Each row was made from one small tree. The marks that hang from a mark follow it in brackets, in the order of their numbers. Every link used is in the known rows. Write each row's tree.
Known rows
K612(K909): [ 0.31 -2.63  2.20  1.40  0.13  0.57 -0.26 -0.58 -0.10  1.82  2.46  0.36
 -0.23  0.84 -1.10 -1.68  0.91  0.17  1.19  1.45 -1.26  1.42  0.32]
K355(K84 K439(K106(K382(K612 K909)))): [-2.15 -0.67 -2.66  2.02 -2.44 -1.48 -1.80 -0.04  1.62  0.50  0.12 -1.79
 -2.49  0.20 -0.17 -0.50 -0.90 -0.42 -0.12  1.86 -0.52 -1.06 -0.33]
K612(K909(K355(K84 K439))): [-1.79 -1.34  0.55  0.25 -0.06  0.37  0.63  0.54  0.46  3.05 -0.49  3.93
 -1.31 -1.52  1.06 -1.33  1.74 -0.02  1.01 -0.66 -3.34  0.15 -0.09]
K84(K355(K439(K106) K909(K612))): [ 2.17  1.33 -2.97 -1.08 -2.84  0.54  0.38  2.01  1.12 -4.01 -1.35 -3.21
  0.80  1.85 -2.99 -4.25 -4.44 -2.14 -1.14  5.71  0.61  3.30  1.72]
K106(K439(K355(K909))): [ 2.45  0.62  1.76 -2.24 -0.34  0.55  1.06  0.35 -1.45 -1.10  1.77  1.24
  1.95  2.37 -0.32  0.84 -0.26  0.37 -2.88 -1.37  2.24  2.79 -0.69]
K909(K355 K612): [ 0.63 -2.18 -0.41  0.66  0.34  1.31 -0.18 -1.52  1.28  0.53 -1.05  0.81
  0.75  0.24  1.03 -1.44 -0.07  0.52 -0.31 -0.49 -0.27  0.49  1.58]
K106(K439(K355(K84 K909(K612)))): [ 3.25  2.22 -0.57 -3.19  1.28  0.67  1.23  1.49 -1.95 -3.00  0.80  0.37
  1.24  0.83 -0.05  1.46  0.57 -0.19 -2.33  0.32  1.32 -1.14 -0.90]
K355(K909): [ 2.43 -0.41 -1.23 -1.67 -1.45  0.30  0.09 -0.20  0.05 -0.77  2.53  1.07
  0.95  2.56 -1.20 -1.15 -0.97  0.70 -0.60  0.67  0.89  3.89  0.20]
K355(K84 K909(K612)): [ 3.61  1.08 -3.51 -2.69  0.28  0.40  0.12  0.92 -0.58 -2.66  1.34 -0.20
  0.30  1.14 -1.07 -0.41 -0.33  0.19 -0.35  2.07  0.08  0.04  0.07]
K439(K355): [ 1.81 -2.99  2.83 -1.19  0.01  1.35  0.52 -0.90  0.01  1.44  0.85  2.61
  1.67 -0.24  1.05  0.17  0.51  0.65 -2.16  0.53 -0.14  1.62 -0.10]
K382(K106(K439(K355(K909)))): [ 1.61  2.35  2.99 -2.89  1.24  0.84  1.80  0.48 -2.10 -1.20  0.75  0.63
  2.50  0.87 -0.66  1.87 -0.49  1.11 -0.75 -2.37  2.28  0.75 -1.30]
K106(K382(K909) K439): [-2.98  0.52  1.83  3.49  0.28 -1.47 -1.25 -2.01 -0.99  0.42  1.35 -1.42
  0.11  1.09  0.08  2.33  2.15 -0.17  1.96 -1.48  1.61  0.78  1.03]
K439(K106(K382(K612 K909)) K355(K84)): [-0.09 -2.98  0.09  0.16 -0.32 -1.19 -2.21 -1.36  0.85  1.34  1.21 -1.60
 -1.59 -2.03  1.51  1.68 -0.09  0.09 -1.56  0.57 -0.19 -1.22 -1.51]
K84(K355(K439(K106(K382)) K909(K612))): [ 0.65  1.37 -3.32 -0.21 -2.54 -0.75 -0.98  0.00  0.41 -4.21 -1.94 -4.87
  0.46  3.24 -2.68 -1.98 -3.68 -2.23 -0.44  4.30  0.88  3.00  2.18]
K382(K106(K439(K355(K84))) K909): [-1.14  1.71  3.71 -1.06  2.72  0.11  1.47  0.74 -1.78  1.14  0.06  1.39
  1.19 -4.23  1.25  3.10  2.53  0.74  1.84 -1.82  0.47 -3.27 -1.78]
K382(K106(K439) K909(K355(K84) K612)): [-2.56  2.78  0.78  1.19  3.30 -0.26  0.83  0.58 -0.67  0.20 -1.74 -0.07
  0.34 -3.88  1.07  1.65  2.03  0.57  3.90 -2.73 -0.12 -4.14 -0.18]
K909(K355(K84 K439(K106)) K612): [-0.45 -0.65 -2.45 -0.05 -1.32  1.36  0.43  0.93  1.18 -0.19 -2.55  1.08
  0.36 -1.22  1.62 -1.82 -2.04 -1.23 -1.01  2.18 -1.32 -1.38  1.37]
K382(K106(K439(K355)) K909): [-0.93  0.93  4.15  0.54  2.18  0.51  1.33  0.14 -1.28  1.15  0.03  0.72
  1.69 -2.41  0.29  1.96  2.00  0.98  1.47 -2.21  0.98 -1.31 -1.33]
K612(K909(K355(K84 K439(K106(K382))))): [-2.94 -1.67 -0.16  1.27 -0.46 -0.20 -0.93 -0.83 -0.16  2.55 -0.98  0.68
 -1.18 -0.64  1.38  0.41 -0.34 -1.26  1.00 -0.52 -2.63  0.05  0.98]
K355(K84 K439(K106(K382)) K909(K612)): [ 1.37  1.78 -5.61 -1.36 -1.54 -0.08 -0.75  1.29 -0.59 -3.74 -1.31 -2.27
 -0.31  2.10 -1.09  0.40 -2.26 -1.28 -0.98  2.89  0.43 -0.41  0.99]

Write each row's tree
[-3.73 -0.14  0.72  2.31  0.24 -2.48 -1.53 -2.49  0.70  2.23  0.77 -0.41
 -2.01  0.03  1.73  1.71  1.77  0.47  0.91 -4.65  0.61 -0.61 -0.06] : K106(K382(K612 K909(K355(K84))) K439)
[-2.81  1.49  2.05  1.09  1.56 -1.12  0.38 -0.53  0.62  2.22  0.24  0.74
 -0.87 -2.48  0.83  0.45  1.20  1.32  2.30 -4.30  0.19 -2.54 -1.40] : K382(K106(K439) K612 K909(K355(K84)))
[-0.79 -3.23  0.22  2.63 -2.40  0.70 -0.65 -0.08  2.77  2.86  0.19  0.13
 -2.10  1.41 -0.66 -4.60 -2.71 -0.10 -1.99  0.71 -1.79  1.68  0.10] : K382(K612(K909(K355(K439(K106)))))
[-2.01  0.83  0.11  4.10  1.07 -1.14 -1.10 -1.31 -0.74 -1.54 -0.19 -3.42
 -0.33  1.21 -0.74  1.92  2.24 -0.32  1.74 -0.14  1.85 -1.21  1.29] : K106(K382(K909(K612)) K439)
[-1.39 -0.52 -0.36 -1.15 -0.88  0.34  0.99  0.08  0.83  1.99 -1.66  4.84
  0.18 -1.19  2.18 -0.86  0.56  0.17 -0.29 -1.09 -1.91  0.52  0.80] : K909(K355(K84 K439))
[-1.87 -1.47  0.15  0.72 -0.75  0.56  0.32  0.88  0.47  2.77 -0.41  1.99
 -0.64 -1.42  1.14 -1.82 -0.78 -1.01  0.18  0.94 -3.02  0.26  0.43] : K612(K909(K355(K84 K439(K106))))
[ 0.02 -0.77  1.03  1.66  0.33 -0.43 -0.37 -0.56  1.71  1.29  1.15 -0.71
 -1.16 -0.54 -1.55 -1.61  0.14  2.09  1.84 -0.32  0.44 -0.99 -1.15] : K382(K106 K612 K909)
[ 0.54  0.44 -3.04 -0.13 -3.37  0.06 -0.81 -0.46  0.13 -1.71 -0.01 -1.31
  0.57  3.59 -1.19 -0.11 -2.88 -0.75 -1.54  1.39  1.11  3.50  1.20] : K355(K439(K106(K382)) K909)
[ 0.12  2.30  2.02 -0.29  3.97  0.59  1.37  1.27 -1.74 -1.07 -1.25 -0.22
  0.86 -4.48  0.50  2.58  2.60  0.56  1.80 -0.32  0.18 -5.23 -1.67] : K382(K106(K439(K355(K84))) K909(K612))
[ 2.42  1.07 -0.19 -0.89  0.96  0.08 -0.22 -0.96 -1.82 -2.97 -0.08 -2.13
  1.26  3.35 -0.67  2.58  0.42  0.13 -2.15 -1.36  2.59  0.44  0.04] : K106(K382 K439(K355(K909(K612))))
[-2.03 -1.24 -2.51  2.09  1.11 -0.87 -2.17 -1.35  0.58  0.78 -1.20 -1.92
 -0.67 -2.52  2.13  1.54  0.46 -0.47  1.99  0.10 -1.03 -1.59  0.81] : K439(K106(K382(K909(K355(K84) K612))))
[ 2.15  1.76 -2.82 -1.37 -1.94 -0.06  0.67  1.52  0.95 -3.81 -1.67 -1.59
  0.31  2.36 -2.99 -3.74 -1.55 -0.98 -0.50  3.94 -0.11  2.99  1.40] : K84(K355(K439 K909(K612)))
[-3.49  1.50  3.13  1.93  2.00 -0.05  0.71 -0.90 -0.14  2.04 -0.59  1.24
  1.15 -2.10  0.82  0.90  1.46  1.03  3.35 -4.32  0.68 -0.21 -0.28] : K382(K106(K439) K909(K355))
[ 0.54 -0.05  5.56 -1.02  2.47  0.27  1.15  0.24 -1.23  1.45  1.56 -0.17
 -1.01 -0.87 -0.61  0.79  1.29  0.49 -0.11 -1.79 -0.02 -3.86 -2.27] : K382(K106(K439(K355(K84))) K612(K909))
[ 4.43 -0.40 -2.69 -3.79  0.05  1.40  0.15  1.66 -0.77 -2.35  0.87 -0.69
  1.22 -0.57  0.28  0.38 -2.33 -0.48 -3.03  3.24  0.21 -0.27 -0.60] : K439(K106 K355(K84 K909(K612)))
[ 3.79  1.27 -0.13 -1.73  0.51  1.02  1.00  0.84 -1.30 -2.85  0.50 -0.58
  1.54  2.28 -0.82  0.48 -0.27  0.25 -3.00  0.17  2.41  0.75 -0.48] : K106(K439(K355(K909(K612))))
[-1.40  0.14 -4.02  2.29 -0.91 -0.37 -1.36  0.90  0.24 -1.65 -1.98 -2.08
 -1.24 -1.15  0.20  0.47  0.14 -1.18  1.30  3.62 -0.80 -2.51  0.90] : K355(K84 K439(K106(K382(K909(K612)))))
[ 2.19  1.53  1.18 -3.81  0.34  0.08  1.20  0.95 -2.09 -0.87  2.09  2.00
  1.55  0.87  0.46  2.04  0.57  0.02 -2.24 -1.15  1.27  1.05 -1.35] : K106(K439(K355(K84 K909)))
[ 0.98 -0.04  5.27 -0.73  1.00  0.75  1.23 -1.07 -0.14  0.26  0.39 -0.08
  1.05  0.70 -0.26  0.28 -0.66  1.00 -1.86 -2.34  2.36 -1.42 -1.02] : K382(K106(K439(K355)) K612)
[-2.34 -1.02 -2.26  1.57 -1.27 -2.03 -1.54 -1.44  2.20  2.61 -1.38  1.82
 -3.33 -0.94  1.71  0.06  1.81  1.27  0.74 -2.72 -1.81 -0.41 -0.47] : K106(K382(K612 K909(K355(K84 K439))))
[ 3.27  2.01 -4.83 -2.03 -1.23  0.47  0.98  2.59 -0.19 -3.15 -0.92  1.00
 -0.50  1.29 -1.25 -1.59 -0.27 -0.15 -0.81  2.66 -0.54 -0.35  0.10] : K355(K84 K439 K909(K612))
[-1.01 -2.20  1.79 -0.20  1.55 -0.04 -0.18 -0.76  0.13  3.72  1.53  2.64
 -0.74 -1.88  1.43 -0.20  1.68  0.25  1.74 -1.21 -2.67  0.24  0.02] : K612(K909(K355(K84)))
[-3.26 -0.73 -0.10  2.34 -2.39 -1.41 -1.43 -0.77  1.10 -0.18 -1.43 -2.96
 -0.11 -0.43 -0.93 -1.24 -1.22 -1.69  1.96  3.49 -0.46  3.02  1.79] : K84(K355(K439(K106(K382(K909)))))
[ 0.21 -3.74  2.18  1.77 -0.25 -0.29 -0.78 -1.66  2.19  3.49  1.83  0.77
 -2.03  1.31 -0.22 -3.05 -0.11  1.16 -0.39 -1.83 -1.34  1.63 -0.36] : K382(K612(K909(K355)))
